Known rows, with every step that occurs:
vosonor/bonabi/pivopu/nunab/mevav: [-28.2  29.7  17.1 -29.9 -27.0  10.4  -4.7  -0.8  -6.9 -20.9   2.2   2.4
  31.4 -19.8  -5.8  30.0 -33.7  -4.2 -28.0  40.4 -33.6 -24.4]
bonabi/vosonor/dusu/duroben/kida: [-22.0 -16.7  15.2  11.3   4.4  -7.6  17.0 -23.6 -44.8 -35.6  -7.0 -44.8
  12.9  -3.7 -25.5 -38.0   1.5 -11.1  11.4  38.2 -11.2  -6.2]
mevav/bonabi/vosonor: [ -2.4  11.0   5.8   6.5 -14.9   0.1  24.3  19.7 -21.2 -20.9  -9.9  -1.9
  14.9 -19.9 -27.9  -7.4  15.8  25.6   7.6   2.2 -16.8   9.9]
nunab/mevav/bonabi/vosonor/dusu/duroben: [ -6.6  17.9  -2.0  16.5 -17.4 -11.5  38.7  -8.0 -32.3 -28.8 -10.8 -19.6
  17.5  -7.5 -42.6 -22.3  -3.0  13.3   7.0  64.5  -8.2  12.9]
kida/duroben: [ -5.0  -9.7   4.1  -0.7 -10.1  10.0  -0.5  -4.8 -26.6   3.9   7.9   5.6
   1.2   3.4   7.3  -3.1  -1.3  -0.6   5.2  -5.5 -11.7 -21.1]
bonabi/pivopu: [-21.0  -2.7   7.9 -17.7 -19.6   8.1   2.1  -8.8  -2.5 -12.4   3.4   6.8
   0.1  -5.0  -3.8   3.6  12.2  10.4   9.8   2.5 -18.0  -9.3]
dusu/vosonor/nunab: [-10.0  -9.8 -10.5  -5.2  41.4 -14.1  -6.1 -14.0 -27.4   1.3  -5.6  -1.7
 -18.4  34.5  -9.3 -20.6 -33.0  17.7   7.7 -29.6 -34.7   1.7]
nunab/pivopu: [  1.4  37.3  21.3   7.8  -0.1  -3.7  -3.4   8.5 -18.0  -7.7 -10.2  -8.5
  -9.1  13.0 -11.3   5.5  -7.6   2.9   2.1  -1.9  24.6 -16.7]
vosonor/nunab/mevav/bonabi/pivopu: [-11.7   9.1   6.9 -13.3 -40.9  -3.7  18.9 -11.1 -19.6 -20.8   4.3  11.1
  -3.4  -2.6 -30.9  -0.6  -1.6  12.3  15.0  10.2 -33.9   6.2]
pivopu/nunab/mevav: [ -7.6  25.3  -2.5   4.2  -8.4   5.5  -8.5  -2.8   4.3   4.0  -1.0  -2.6
  -1.3   0.6  14.4  21.3 -21.2 -32.1 -34.4  24.7 -15.9  -0.2]
pivopu/nunab/vosonor/dusu/duroben: [-36.0 -11.6  -0.3  10.8  49.2  12.7   4.8 -10.7 -30.0  28.1  -2.4  -9.6
  10.7  -6.0  11.0  19.4 -18.3  -9.0 -23.8  43.5 -27.6  -5.3]
kida/duroben/dusu/vosonor: [-39.8  -7.1   0.7 -14.1  20.9  -4.6   1.3 -20.2 -17.8   4.5 -20.6 -12.1
 -10.1  19.1   6.0  -6.9  -7.1  11.1  -0.5  -3.1 -33.0   3.2]
nunab/mevav/bonabi: [  0.3  21.3  -4.3   9.6 -33.4 -11.0  19.8   5.4  -4.3  -6.5 -12.9  -2.2
   8.2 -15.7 -22.9  -2.0   6.0  -5.7  -1.3  20.7  -4.2  18.2]
nunab/vosonor/bonabi/pivopu: [-37.0 -15.3  30.1 -29.4  -3.5   1.8   3.6   7.9 -19.0 -10.8  -1.3   3.0
  34.8 -35.1 -10.7  11.0  -1.4  32.2   1.2  23.6 -26.5 -14.1]
bonabi/pivopu/nunab: [-30.4  11.1   3.3 -18.4  -6.6  23.8  -7.8  -4.7  -5.8   1.0   3.2  10.1
   2.3  -7.4  11.3  30.2  -3.7  -5.4 -17.6   1.3 -39.4 -19.3]
nunab/mevav/bonabi/vosonor/dusu: [-18.9  30.7  -6.5  13.0 -50.8   2.7  49.5  -0.6  -3.4 -33.2   1.4 -18.3
   6.0 -15.2 -35.7  -7.7   0.1   1.7  -2.2  61.3   6.1  10.3]
bonabi/pivopu/nunab/vosonor/dusu/duroben: [-55.6 -14.1   6.9  -7.8  28.5  20.9   5.8 -19.5 -32.7  16.1  -0.4  -2.1
  11.0 -11.3   6.9  22.8  -5.8   1.8 -14.8  46.5 -45.7 -15.7]
kida/duroben/dusu/vosonor/bonabi/pivopu/nunab: [-71.4   9.6  17.1 -48.4  14.8  14.6  -2.8 -12.9 -33.9  -7.0 -17.0  -5.3
  23.0  -3.7   0.1  26.4 -36.2  23.9 -22.7  11.7 -69.5 -30.0]
duroben/dusu/vosonor/bonabi/pivopu/nunab/mevav: [-63.4  32.3  14.9 -41.9   2.6  -4.8  -2.9 -14.7   0.5 -20.6 -26.3 -16.0
  18.4  -3.5  -9.3  25.5 -39.1   5.8 -34.8  42.2 -54.4  -0.9]
mevav/bonabi/pivopu/nunab/vosonor/dusu/duroben: [-59.0  -5.7   2.1  -1.4  18.2  18.8  26.3  -7.4 -45.2  15.4 -10.6   2.0
  21.8 -29.9 -14.2  25.6   5.9  12.5  -8.5  41.9 -55.3  -6.8]
dusu/duroben: [ 12.1 -13.5   5.9   1.9  34.0 -13.3 -11.2  -7.5 -28.7   6.0 -12.1  -1.7
  11.1   8.1  -6.8 -15.4  -2.0  10.4   9.5   1.8 -14.8   3.1]

Rows:
[-29.5   9.5  -6.2 -13.0 -12.8 -17.4  14.7 -18.0 -33.1 -18.6 -15.4   2.8
  -8.7  14.7 -36.2 -18.8 -14.2  23.5  16.0  -5.4 -58.0   9.6] | dusu/vosonor/nunab/mevav/bonabi/pivopu
[-22.5 -17.9   5.3  11.5   7.9  -9.2  13.3 -31.5 -37.2 -13.9  -8.0 -37.0
   9.6  -1.9 -19.2 -27.6  -4.0 -26.1  11.1  32.5  -4.2  -6.9] | vosonor/dusu/duroben/kida
[-28.0   0.2  19.7 -12.1  29.9   9.7  -7.2  21.4 -20.2  14.3  -2.8  -0.4
  35.4 -32.4   7.5  35.0 -28.7   4.6 -34.9  20.2 -30.4 -13.0] | pivopu/nunab/vosonor/bonabi
[-21.6  -7.8  14.5 -14.0  -9.0  10.6   6.5 -13.8  -4.1   4.1  -0.6  -4.3
  -3.8   3.0   9.9  10.8   4.2  -1.1  -2.0  12.2  -8.3   0.1] | kida/duroben/dusu
[  9.0  -9.0  14.6  -4.8   9.4   2.3   2.9  -0.9 -20.9 -22.0  16.2  -1.7
  -9.1  16.5 -11.8 -11.0 -16.1  21.0   7.1  -7.4 -17.4  -0.8] | bonabi/vosonor/nunab
[-49.2  17.5   2.9 -34.3  23.5   4.2  -9.7   0.5 -30.7 -11.1 -16.3   0.2
  25.8  -6.3  -8.4  16.0 -41.2  25.6 -20.8  -1.6 -62.0 -29.5] | dusu/vosonor/bonabi/pivopu/nunab
[ -2.5 -25.9  18.0   8.4  22.7 -20.7 -11.7 -18.3 -46.3  -9.2 -21.5 -27.7
  15.6  -3.7 -12.5 -32.4   8.7 -18.6  14.4  -2.6 -21.9   1.7] | dusu/duroben/kida
[-60.6  -2.4  21.2 -48.2   1.1  -0.8   5.7 -17.7 -31.1 -19.0 -17.1  -7.4
  21.1  -1.7 -14.1   0.6 -20.2  38.9   5.2  13.7 -49.6 -20.7] | kida/duroben/dusu/vosonor/bonabi/pivopu
[-50.7 -25.0  11.6  15.6  37.7   5.3   2.8 -20.2 -46.9  13.4 -11.5 -34.4
  15.2 -17.5   4.7   2.2  -6.7 -38.1 -20.0  38.9 -35.6  -6.3] | pivopu/nunab/vosonor/dusu/duroben/kida
[-18.9   7.5  -1.5 -16.0  30.4 -19.4  -2.3   6.0 -25.0 -11.4 -19.7  -9.8
  24.6   1.0 -20.0 -14.2 -37.7  29.7  -3.7  -2.7 -23.8  -9.6] | dusu/vosonor/bonabi
[-40.7  -0.4  13.5 -30.4  21.7  -9.3   3.8  -8.0 -29.4  -7.0 -20.7 -14.7
  21.2   3.2 -10.4  -3.2 -32.7  28.2  -4.5  10.5 -30.9 -11.5] | kida/duroben/dusu/vosonor/bonabi
[  7.8  38.0  29.7   9.1  -3.6  -3.2  18.6  20.5 -52.2 -29.1  -6.7  -5.3
  -6.9  11.5 -44.9  -5.9 -12.2  35.9  15.9 -14.5  -3.5  -9.9] | mevav/bonabi/vosonor/nunab/pivopu
[ -8.8  -5.4  -6.2   5.1  19.1  -1.4  14.3 -21.4 -20.3   0.4   1.2 -11.6
   5.2  10.0 -13.3 -10.4 -14.4   3.0   6.7  36.0   2.9  -6.0] | vosonor/dusu/duroben
[-28.0  -4.7   6.2 -15.6  11.4 -13.6  -1.3 -34.4 -23.7  -3.6  -6.9 -12.0
 -23.2  39.6  -0.6 -14.3 -33.6   0.2  -1.7   8.7 -38.1  10.1] | kida/duroben/dusu/vosonor/nunab/mevav
[-31.2  16.7  16.0 -34.6  -5.0  19.7  -4.6   7.0 -14.9 -12.4   3.0   8.2
  32.7 -23.2  -5.3  34.0 -28.4  12.5 -21.0  14.6 -38.3 -33.0] | vosonor/bonabi/pivopu/nunab
[-30.1  19.4  25.2 -12.0  32.7  -8.4  -4.1 -19.9 -50.0  -3.4 -16.5 -14.7
 -31.4  50.1 -10.3  -4.6 -35.9  21.6   8.9 -19.3 -18.6 -15.6] | kida/duroben/dusu/vosonor/nunab/pivopu
[ 11.8  29.5  34.7   2.0   8.2  -1.4  -1.3   8.0 -38.4 -29.0   4.4 -10.1
 -18.3  29.6 -22.6  -7.5 -24.3  25.4   9.9  -9.3   7.0 -17.3] | bonabi/vosonor/nunab/pivopu
[-47.1  11.6   4.1 -26.5  -9.4 -17.9  21.5 -26.3 -11.7 -19.9 -24.4  -6.9
 -14.8  13.3 -34.7  -4.7  -8.3  21.4   8.4  11.9 -54.6  29.6] | duroben/dusu/vosonor/nunab/mevav/bonabi/pivopu
[-17.7 -13.0  22.9 -11.7  16.2  -6.5   1.3  16.8 -16.6   2.1  -4.3  -3.0
  34.0 -29.9  -7.4   7.4 -12.6  20.4  -7.9  21.9  -8.2  -4.6] | nunab/vosonor/bonabi
[-50.8  -0.1   9.1  -7.6  -2.1  20.4  11.8  14.0 -25.3  15.7 -12.3  13.5
  16.6 -39.5  -2.6  35.8  19.8   9.8 -14.4   5.1 -59.1  -0.6] | mevav/bonabi/pivopu/nunab/vosonor
[-29.3  43.8 -10.5  12.5 -37.4  18.1  40.3   4.3  -7.1 -21.7   1.6 -14.4
   6.9 -16.6 -20.2  19.1 -17.2 -13.1 -29.7  60.7 -16.0   1.1] | pivopu/nunab/mevav/bonabi/vosonor/dusu
[-33.9  20.2  -1.1 -12.0 -17.7  22.0  12.8   7.2 -17.9   1.3  -8.0  14.4
  13.1 -25.3 -10.5  32.6   7.5   6.7 -11.7  -3.1 -48.7 -10.6] | mevav/bonabi/pivopu/nunab
[-18.7   8.6  -2.7   2.2 -18.6  13.4  29.1  -5.8   1.9 -26.5  15.0 -17.3
  -3.1   0.3 -12.6  -5.1  -7.6   8.1  -2.0  40.9  10.6  -7.7] | bonabi/vosonor/dusu
[ -8.4  28.4  10.2   2.5  40.3 -17.3 -11.1  -6.0 -45.7  -7.3 -16.9 -10.5
 -27.2  48.2 -19.4 -15.3 -40.2  22.3  10.0 -31.6  -9.9 -15.7] | dusu/vosonor/nunab/pivopu
[-20.3  18.7   2.7  -7.1 -53.0  -2.9  21.1  -4.1  -7.4 -20.4 -10.9   6.4
   9.0 -21.7 -26.1   1.5  19.0   5.1   8.4  24.6 -22.2   8.8] | nunab/mevav/bonabi/pivopu
